Every row comes from one small tree of marks. The marks that hang from a mark follow it in brackets, in alphabetical order. Every link used is in the known rows. Which tree was each row made from?
Known rows
goki[fodel[madep] zukav]: [ -1  -4   5 -32  39 -26  16  21 -27  16   5  -8  -2  -4  30  18  -6 -23
   7 -14  19 -41  42 -51   5 -12  33 -12  34  -7  27  35 -30  21   8  14
   0]
lepaz[rema]: [-16  24  31 -10 -11  20 -13  -6   2   7  -2 -13   1   2 -12 -27  28 -16
 -21   9  19  -8 -30   8 -10 -28  16  17   7  41  27  -5  11 -23  18 -20
   7]
fodel[goki madep[nipig]]: [-14   7 -19 -26  23  41 -16 -14 -10  58   5   7  23  29 -12  -1 -49   6
  -2  -6 -17 -41   9 -74 -38 -29   8   7  29 -34   1   8 -45  48  31 -13
 -49]
goki[fodel[madep] zukav[lepaz]]: [ 11 -28   0 -33  27 -45  -6  17 -28  17   5  11  12  14  38  20 -25 -51
  39 -21  21 -25  30 -41  -5   4   9 -14  29 -31  13  42 -28  15   4  -6
  -7]
madep[nipig[lepaz[rema]]]: [-39  60  12 -27 -11  23   0   9  37  18  25  -9  31   7  -4   0  27 -40
  28   4  13  21 -26   0 -33 -38   0  -1  10  34  -7  16   9   5  22  -5
 -21]
befa[ganugu[mebi[sivi]] goki]: [-17  39  -6 -40  -9 -13   2   0   8 -31  28 -18  35   0 -11 -20   0  37
  16  -2   3 -69 -22  -3  -5  15  33  61  -9 -12  13 -63   2  20 -38  31
  21]
sivi[mebi[ganugu panur[vogev]]]: [ 17   8 -42  52 -36   0  21 -38  26 -25 -44  17 -17 -14   6 -20   4   6
 -39  13 -28  27   3  36  20  -5  28 -34 -41   3 -38  31  30 -11  -4  -4
  17]
gimuzaz[dilu]: [  8 -21  10  21  -2  21 -17 -21   0   2   3   1 -54   5  -2  -6   5   6
  -2   1   6 -23   4  -5   6   1   0  38   8  -2  36  -5  -4  -6  12  -1
  15]
ganugu[mebi[panur]]: [  8  19 -13   1 -22   1   6 -11  46  -1 -16 -31  15  11 -19   2  12   4
 -24  -6  -4 -17 -17  25   9   9 -12  36 -37  46  -6 -27 -19   6  11  16
  -1]
vogev[panur]: [  1  -2   9  13 -25  26 -17  -6  17  18   3   8 -46  23  -1 -13   9 -12
   8  24  10 -16 -30 -22  11  12  12  40 -36  21  12   7  20 -32  11 -18
   1]
goki[fodel]: [ -5  15  28 -10   4   3  -4  -1 -19  -4  -3   4   0 -11  22  16   1 -36
  -1  -5  17 -10   9 -38  27  -3  16  24   6  15  40  25  17  -8   3  -7
  17]
rema[lepaz[nipig[madep]]]: [-55  -6  11  23 -12   8  -2  31 -34  22  14 -25 -28 -15  13  18 -14 -32
  -3  17  10  47  31 -27   2 -10  11  33  17  36   6 -61  20   8  18   7
   1]
gimuzaz[dilu sivi[mebi]]: [ 34 -17  -1  46  19  13 -12  -4  -1 -24  11  10 -58 -23 -19   4   4  53
 -34   4   1   0   5  -3   1   7   1 -11 -10 -36  25 -15  35   1  13 -18
   7]
goki[fodel[madep[nipig]] zukav[lepaz[rema]]]: [  2  18   5 -68  20 -18  15  15   1  33  16   0  46  20  22  30  -9 -38
  45 -36  30  -6  19 -27 -21 -27  11 -39  61   0   0  62 -45  28  16   1
 -18]
ganugu[mebi[panur[vogev] sivi[gimuzaz[dilu]]]]: [ -3  -8  36  -5  19  19   6  -4  21 -46 -25 -31 -31  -6 -30  11  15  37
 -10 -26 -21  -3  11  58  43  11 -27   0 -15   3 -23 -27   1  14 -31  29
   2]
befa[ganugu goki[fodel]]: [ -8  22   3 -25  -9 -17   9  11 -19 -26  20  23  32  -3  24  15   7  -8
  43   4   5 -48   1 -35  27  10  54  29  22   4  45   7  -3  11 -15   1
  52]
goki[fodel[madep] zukav[lepaz[nipig rema]]]: [ -9 -10   0 -32  13 -20  -6  20 -38  35  15  34  40  23  21  32  22 -43
  35 -24  41  29  17 -24 -17   4  18 -17  66  18   0  23 -28  -4  36  -9
  -5]
madep[nipig]: [  0  28  10  -8 -20  24   7 -18  31  12  18 -18  12   0   6  14 -12  -5
   5  -5  16  -1 -12 -36 -14 -18  -3  26  10  12  12   1  11  18  14  18
 -20]
zukav[lepaz]: [ 12 -20  11   6 -23  -5 -35 -16   2   0   2  12   3  17  15  -9 -17 -45
  25  -3  16   4 -26 -14 -13   6 -22  30 -11  -8  10 -10  23 -14   7 -26
  -6]
ganugu[mebi[panur sivi[gimuzaz[dilu]]]]: [  7 -20  22   2   9  15  13  16  19 -19   0 -36 -24 -15 -45   4  11  60
 -24 -15 -16  -9  -9  58  15  27 -54  15 -27   9  -4 -37 -17  -9 -29  32
   8]
zukav[goki[fodel] lepaz]: [ 30 -10  26 -23  23 -32 -48 -22 -37  -3 -13  26  10  26  53  -2 -15 -49
  34  -4  33  -7  -1 -27  19  19 -17  16  30 -27  28  41   4 -40 -11 -28
  -2]
rema[lepaz[nipig]]: [-27   1  15  37 -14  23 -11   0 -24  10   2 -22 -14  -6  -1   1  -6 -13
 -26  13  26  42  16 -36 -15  -8  22  50  27  34  21 -56  21 -14  19  12
   0]
sivi[gimuzaz mebi[ganugu panur[vogev]]]: [ 17 -12 -10  52 -23   4  34  -8  17 -41 -35  23 -16 -23  -7  -9   7  18
 -47  21 -37  53  -1  55  33  -3 -11 -59 -33  10 -23  29  32  -4 -18  -6
  12]
gimuzaz[dilu sivi[mebi[ganugu panur[vogev]]]]: [ 41 -14 -36  60 -11   0   5 -58  23 -43 -41   3 -49 -23 -18 -11  13  52
 -43   7 -23  29  15  43  21   8  25 -57 -35 -36 -31   1  34 -15   5  -5
  25]
sivi[mebi[panur]]: [ 26  -4 -27  55 -27   5  16  26  28  -3 -13   5 -13 -14  -9  -7   6  25
 -21  11 -24   0 -11  18  -3   4  -3 -10 -37  17 -14  14  17 -11   4 -15
   8]
nipig[lepaz[rema] madep]: [-66  28  16 -25  -2  -6 -12  49  -5  21  23  -5  -4  -3   8  -9  33 -73
  36  26  -6  13 -13  26  -5 -28  -4 -10 -20  35 -12  -3  15   2  16 -32
   2]
mebi[ganugu panur sivi]: [  5  -1 -17  17 -46  -6  12 -36   6   4 -19 -52   9 -28 -16 -51   0  21
 -29  11  -5   2 -30  23 -28  17   2   3 -57  -9 -33 -26  24 -71 -24  22
  22]
madep[nipig[lepaz]]: [-26  40  -2  -9 -13  14  -2   6  36  11  30  -6  20   3  13  15  -1 -42
  40   4   5  16 -12 -31 -27 -16 -10  17  -4   5  -9   6  18  18  14   9
 -28]
befa[ganugu[mebi[panur]]]: [ -7  27 -31  -6 -23 -19  13 -18  38  -3 -13 -24  24  13  -1   3  -5  25
  14   5  -3 -24 -18  39  32  -3   4  45 -22  45 -10 -25 -28  20  -4  36
  12]
mebi[ganugu panur[vogev] sivi[gimuzaz[dilu]]]: [  4 -33  19  20 -13  12  12 -37  -4 -38 -31 -24 -41 -25 -19 -25  12  35
 -18  -2 -25  28   2  60  23  13 -12 -33 -22 -23 -29  -7  19 -41 -38  24
  24]
ganugu[mebi[panur sivi[gimuzaz]]]: [ -2   4  34 -10  -1   4  19  26  23 -21  -2 -49  19 -21 -38  -4   6  36
 -30 -10 -11  -1 -26  41   4  16 -49  12 -41  26 -15 -45   5 -11 -33  26
  -7]
befa[ganugu[mebi]]: [-21  37 -10 -23  -3  -9  -1 -27  15  -8   2  -4  10  12   9   2 -15   8
   8   8  17 -27 -12  12  34 -15  11  67   4  29  20 -24 -13  39  -5  34
   1]
rema[lepaz]: [-19   1  28  18   0  11 -11   3 -15  -5 -13 -48 -31 -15   4 -21 -26 -17
 -33  15  12  -6  15 -25  -9 -31  24  33   3  16  33 -31  13  -8  -1   3
   5]
goki[fodel[madep[nipig]]]: [-15  34   4 -44  18  18   3  -3 -12  38  13  -2  24   3  15  31 -26 -26
   6 -25   4 -24  31 -67  -3 -16   9  -4  38 -19  14  52 -15  28  29  12
 -18]
befa[ganugu]: [-19  12   0  -2 -12  -9  -7 -18  -6  -2   7  -2  -2  -2  21  -9 -14   2
  30  17  11 -19 -14  -8  19 -20  22  44   8  13  18 -11  11   8  -6  14
  11]

Which tree is each row?
[ -8   8  -6   8 -37  -4   4 -55   8 -23 -42 -45   1 -18  -1 -42   2   2
 -17  -1 -12   9 -11  21   0   0  34 -14 -46 -17 -52 -17  41 -48 -26  22
  15] | mebi[ganugu panur[vogev] sivi]
[ 30  -4 -56  59 -48  -5  29 -18  23   0 -19   8 -10 -19  -8 -29   2  30
 -55  23 -24  17 -15  36  -7  11  -2 -17 -51  10 -16  22  13 -34  -3  -3
  21] | sivi[mebi[ganugu panur]]
[-30  39   2 -36   4 -11  -1 -15  -2 -12  10 -33  11  -5   2 -15 -21  28
  13   0  14 -38 -18   8  17  -9  17  67  -9   1  -1 -41  11  19 -34  44
   0] | befa[ganugu[mebi[sivi]]]
[ 52 -27 -48  69 -23  -4  13 -37  20 -19 -17  -5 -41 -28 -31 -20   9  73
 -59  15 -17  23  -5  45  -6  26  -6 -43 -49 -28 -14  -7  16 -37   8   1
  30] | gimuzaz[dilu sivi[mebi[ganugu panur]]]
[ 29 -23 -22  61 -33   0  42  11  15 -16 -13  17  -8 -30 -22 -18   3  42
 -63  31 -30  45 -20  56   5  12 -39 -41 -45  19  -6  24  12 -26 -15  -4
  17] | sivi[gimuzaz mebi[ganugu panur]]
[-38  17 -33 -28  30  29 -27   9  -3  59  19  20  30  31  -5   0 -37 -33
  34   2 -24 -24  11 -68 -50 -28   0  -3  14 -43 -19  13 -39  50  30 -20
 -56] | fodel[goki madep[nipig[lepaz]]]
[-23   5 -37 -32  41  -3   9  24   9  48  25   2  24  30   6  15 -30 -21
  51  -2 -12 -28  25 -69 -52 -35  21 -16  28 -32 -21  13 -65  67  14   3
 -60] | fodel[goki[zukav] madep[nipig[lepaz]]]
[ -1 -38  -9 -35  30  -9 -25  11 -25  40  -7  16  21  45  -7 -29 -19 -21
  20  -4   6 -36  -7 -17 -45 -31  21 -21  32 -18   2   7 -67  19  12 -46
 -26] | fodel[goki[zukav[lepaz[rema]]] madep]
[ 40 -37  -2  -4 -23 -37   0  18  25 -26  26   9  22  22  15  -2  10 -21
  44  -7  17 -35 -20 -24 -38  24  21   8   1 -10  21 -31 -11   5 -15 -15
  15] | befa[goki[zukav[lepaz]]]
[ 30 -35 -19  64 -12  15  31 -20  14 -40 -35  34 -58 -18 -13  -5  12  40
 -42  13 -43  44  15  72  44   7 -16 -54 -17  -4 -13  41   8  -1 -16   0
  26] | sivi[gimuzaz[dilu] mebi[ganugu panur[vogev]]]
[ 43  -2 -38  54 -33 -15  18 -28  24 -18 -18 -16   4 -33 -25 -23   3  52
 -66  20 -12  29 -22  27 -19  15   1 -42 -63 -16 -24 -18  39 -41   4  -8
  15] | gimuzaz[sivi[mebi[ganugu panur]]]
[-15  13  52 -27  19  13   4  18  -1 -25  14 -28   4 -20 -26  -4  -5  22
 -35  -8   9  -4 -19  13   7   1 -42  32 -18  11  17 -46  21  10 -32  25
 -19] | ganugu[mebi[sivi[gimuzaz]]]
[-13  37  14 -18  -5   3  -3 -23  33 -31 -35 -48  10  -1 -11  -9   7   3
  -7 -25  -8 -20  -1  21  18  -2  17  17 -39   6 -45 -39  21   4 -22  26
  -9] | ganugu[mebi[panur[vogev] sivi]]
[ 23 -39  15  51  18  26  14  36  -9 -21  15  45 -67 -20 -14  10   2  41
 -34  13 -19  13   7  26  24   5 -40  -8  10  -4  42  24  12  16  -9 -15
   9] | sivi[gimuzaz[dilu] mebi]
[ -4 -10  43 -14  29  25  -1   9  -6 -24  15 -18 -40 -14 -33   0   1  43
 -32 -16   4 -15  -4  30  19  13 -47  36  -2  -3  30 -36  -3  12 -30  29
  -4] | ganugu[mebi[sivi[gimuzaz[dilu]]]]
[ 26 -34   7  60  10  24  18  22  17 -42 -24  32 -60 -12 -11  20  17  36
 -10   0 -44  25  21  53  48   3 -20 -45  -6   2  -9  33  12  19  -9 -15
  12] | sivi[gimuzaz[dilu] mebi[panur[vogev]]]
[ 30   8 -25  47 -20 -11  10 -49  24 -42 -43  -9  -4 -27 -12 -14   8  29
 -50  10 -16  38  -1  27  10   1  28 -62 -50 -22 -41 -11  57 -19   5  -8
  10] | gimuzaz[sivi[mebi[ganugu panur[vogev]]]]
[-25 -37  -7 -12  -5 -17  -2  36 -29  34  18  36  21  38  10  23   7 -34
  60   3  19  43 -10  -1 -19  -8  11  -3  28  33 -14 -34 -42  25  13 -36
 -17] | fodel[goki[zukav[lepaz[nipig[madep] rema]]]]
[-37  48  -7 -44  26   8  -7  21  -5  37  25  10  30   4  24  35 -14 -61
  42 -16  -4  -7  35 -61 -16 -12  -2 -14  25 -24  -7  55  -8  31  29   5
 -26] | goki[fodel[madep[nipig[lepaz]]]]
[ -2   6   3 -33  12   3 -16  20 -29   9  17  22  27   7   2   2   9 -26
  -5 -11 -11 -68  24 -66 -15  19  34   0  20 -27  39  15 -16   6  18 -25
  25] | befa[goki[fodel[madep]]]
[ 22 -50  -6   2   8 -23 -11   2  -5   4  -3  17   6  34  15  -1 -33 -21
  40  -1  14 -16 -11 -33 -23  -9  14  15   7 -16  13 -15 -36  24 -14 -29
 -19] | fodel[goki[zukav[lepaz]]]
[ -2   3   9 -41  33  -7 -61 -17 -66  50  -1  51  41  44  27  -3  13 -43
  20  -9  38  22   7 -22 -12  20 -14  -4  80 -11   2  34 -19 -49  40 -37
 -16] | zukav[goki[fodel[madep]] lepaz[nipig rema]]
[-51  14  15  -7 -26  19  -3  24 -20  32  25   9   4   2  -1  15  40 -31
   8  12  15  43 -13  10  -2  -9   2  14  18  61  -3 -33  14  -6  36 -13
   3] | lepaz[nipig[madep] rema]
[ 20 -16   7 -41  45 -29 -63 -19 -58  31 -10  29  12  34  48 -16 -31 -49
  24  -8  17 -34  18 -43   2  18 -20  -3  43 -58  13  49 -17 -29  10 -34
 -15] | zukav[goki[fodel[madep]] lepaz]
[-49  54  -5 -45  13  25 -17  15  17  49  26  -7  36  13  -9 -10  13 -43
  21   1   0  -4  -5 -14 -48 -40  -4 -20  23   0 -21  25 -13  18  42  -9
 -35] | fodel[madep[nipig[lepaz[rema]]]]
[ 34 -47  -4  68  -3  21  24  44  14 -17  -1  24 -53 -22 -25  10  13  58
 -25  12 -38  20   1  52  20  17 -49 -27 -16  11   9  23  -5  -4  -8 -12
  19] | sivi[gimuzaz[dilu] mebi[panur]]
[ -3  30   1  -6 -11   7  -3 -33  48 -26 -40 -21   7  18  -2  11  14 -16
  -9 -16  -9 -11   2  23  35  -7  15  20 -28  37 -22 -20  -1  28  10  15
  -7] | ganugu[mebi[panur[vogev]]]
[-18  32  37 -60  20 -17  25  38 -22 -52  32   3  45 -19  -8  22   2  31
  15 -11   2 -39  -2   1  38  19   7  29  14   1  38 -24   0  28 -58  31
  34] | befa[ganugu[mebi[sivi[gimuzaz]]] goki[fodel]]
[  6   6  13 -40  57 -13 -38 -15 -55  32 -12  10  -1  15  37 -14 -14 -20
 -10   3  14 -48  31 -51  10   2   5   2  47 -37  28  45 -22 -23  11 -11
 -11] | zukav[goki[fodel[madep]]]
[ -1  20  -1 -49  31 -13  38  14   2  29  19 -15  22  -1  29  44 -17 -10
  22 -26  20 -29  44 -66  -5 -22  28 -19  50  -8  15  50 -38  47  14  37
 -19] | goki[fodel[madep[nipig]] zukav]
[ 40 -47 -32  72 -22  10  37   2  12 -16 -10  28 -51 -26 -26 -13   6  63
 -56  24 -37  35  -3  73  16  23 -43 -37 -28   6   6  31 -10 -24 -11   2
  34] | sivi[gimuzaz[dilu] mebi[ganugu panur]]
[ 14  -9  15  46   0  16  21  32  22 -41 -27  20 -17 -20  -6  14  11  14
 -17   6 -39  35   4  36  37 -10 -16 -49 -21  17 -20  24  36  15 -14 -21
  -3] | sivi[gimuzaz mebi[panur[vogev]]]
[-12 -57 -23   7  -6 -26  -1  32 -28  31  21  40   9  33  26  39 -21 -35
  72   0  12  36   3 -34 -16  12   0  14  17   5 -17 -43 -33  39   5 -20
 -23] | fodel[goki[zukav[lepaz[nipig[madep]]]]]
[-37  -8  12  -7 -36   1 -26  20 -21  33  23  31  19  19   9  14  23 -58
  43   2  20  61 -25  17 -13   6 -26  11  14  41 -18 -29  17 -11  34 -34
  -2] | zukav[lepaz[nipig[madep] rema]]
[-23  33 -14 -48  38 -25  28  37   8  28  30  -5  29   1  36  46  -6 -49
  59 -17   9 -12  47 -59 -18 -21  19 -30  38 -16  -8  55 -33  49  11  29
 -28] | goki[fodel[madep[nipig[lepaz]]] zukav]
[ 12 -16  -5 -27  30 -17 -60 -20 -66  47   3  56  27  39  46  13 -12 -42
  36 -13  32  16  21 -53  -7  40 -23  12  67 -38   1  26 -11 -36  32 -21
 -24] | zukav[goki[fodel[madep]] lepaz[nipig]]
[ 21 -16  -9 -30 -10 -68  19  21  -7 -38  25  28  40  14  47  29  -3 -22
  94  -9  21 -37   2 -26  13  16  50  10  31  -8  32  11 -21  21 -37   4
  44] | befa[ganugu goki[fodel zukav[lepaz]]]
[-30  65  11 -73  58  -1 -27   7 -22  46  13   8  41  23  26  -3  13 -45
  31  -1  16 -12  19 -26 -18 -25   0 -35  66 -17  -3  73 -30 -11  26 -15
 -33] | zukav[goki[fodel[madep[nipig[lepaz[rema]]]]]]
[  2 -38  26  13  -4  16   6 -22 -29 -17   8 -14 -47 -30 -24 -34  -3  40
 -42  11   2  15 -12  30  -2  14 -32   3  -8 -29  22 -14  18 -42 -37  23
  21] | mebi[ganugu sivi[gimuzaz[dilu]]]
[  0 -34  -7   2  -5  -1 -11   5 -15  24   6  39  30  43  -3  10  11 -14
  37  -3  35  38 -27 -14 -35  -6  20  14  42  35   0 -31 -40   4  16 -31
 -19] | fodel[goki[zukav[lepaz[nipig rema]]]]
[  0  22  -1  -9 -15   0   5  -3  32  -5 -11 -57  18  -9 -26 -14   5  26
 -21 -14  -3 -26 -22  23  -8  14 -11  36 -50  15 -26 -46   4 -17 -19  28
  -2] | ganugu[mebi[panur sivi]]
[ 16 -45   6  30 -22   9  20 -14  -6 -12  -8 -34 -34 -32 -34 -34   7  57
 -34  10 -19  20 -18  59  -5  27 -40 -15 -34 -14 -10 -15   2 -62 -35  26
  32] | mebi[ganugu panur sivi[gimuzaz[dilu]]]
[ 29   5 -17  39 -12  -6   3 -37  -3 -21  -3   3 -12 -33 -14 -26  -6  35
 -72  24  10  25 -17   0 -15   0   9 -24 -37 -28   7 -18  56 -21   3 -10
   6] | gimuzaz[sivi[mebi[ganugu]]]
[-13  18  44 -20  10   9   9   6  24 -45 -25 -41  11 -13 -24   4   9  16
 -15 -18 -17   7  -4  40  30   0 -21  -6 -32  16 -32 -39  23  10 -35  25
 -13] | ganugu[mebi[panur[vogev] sivi[gimuzaz]]]
[ 49 -25 -20  60   1   6   0   5  23 -20  -7  -7 -42 -23 -29   4  14  69
 -27   2 -18   2  -1  26  -3  20  -7 -31 -34 -22  -9 -14  20 -16  15 -15
  16] | gimuzaz[dilu sivi[mebi[panur]]]
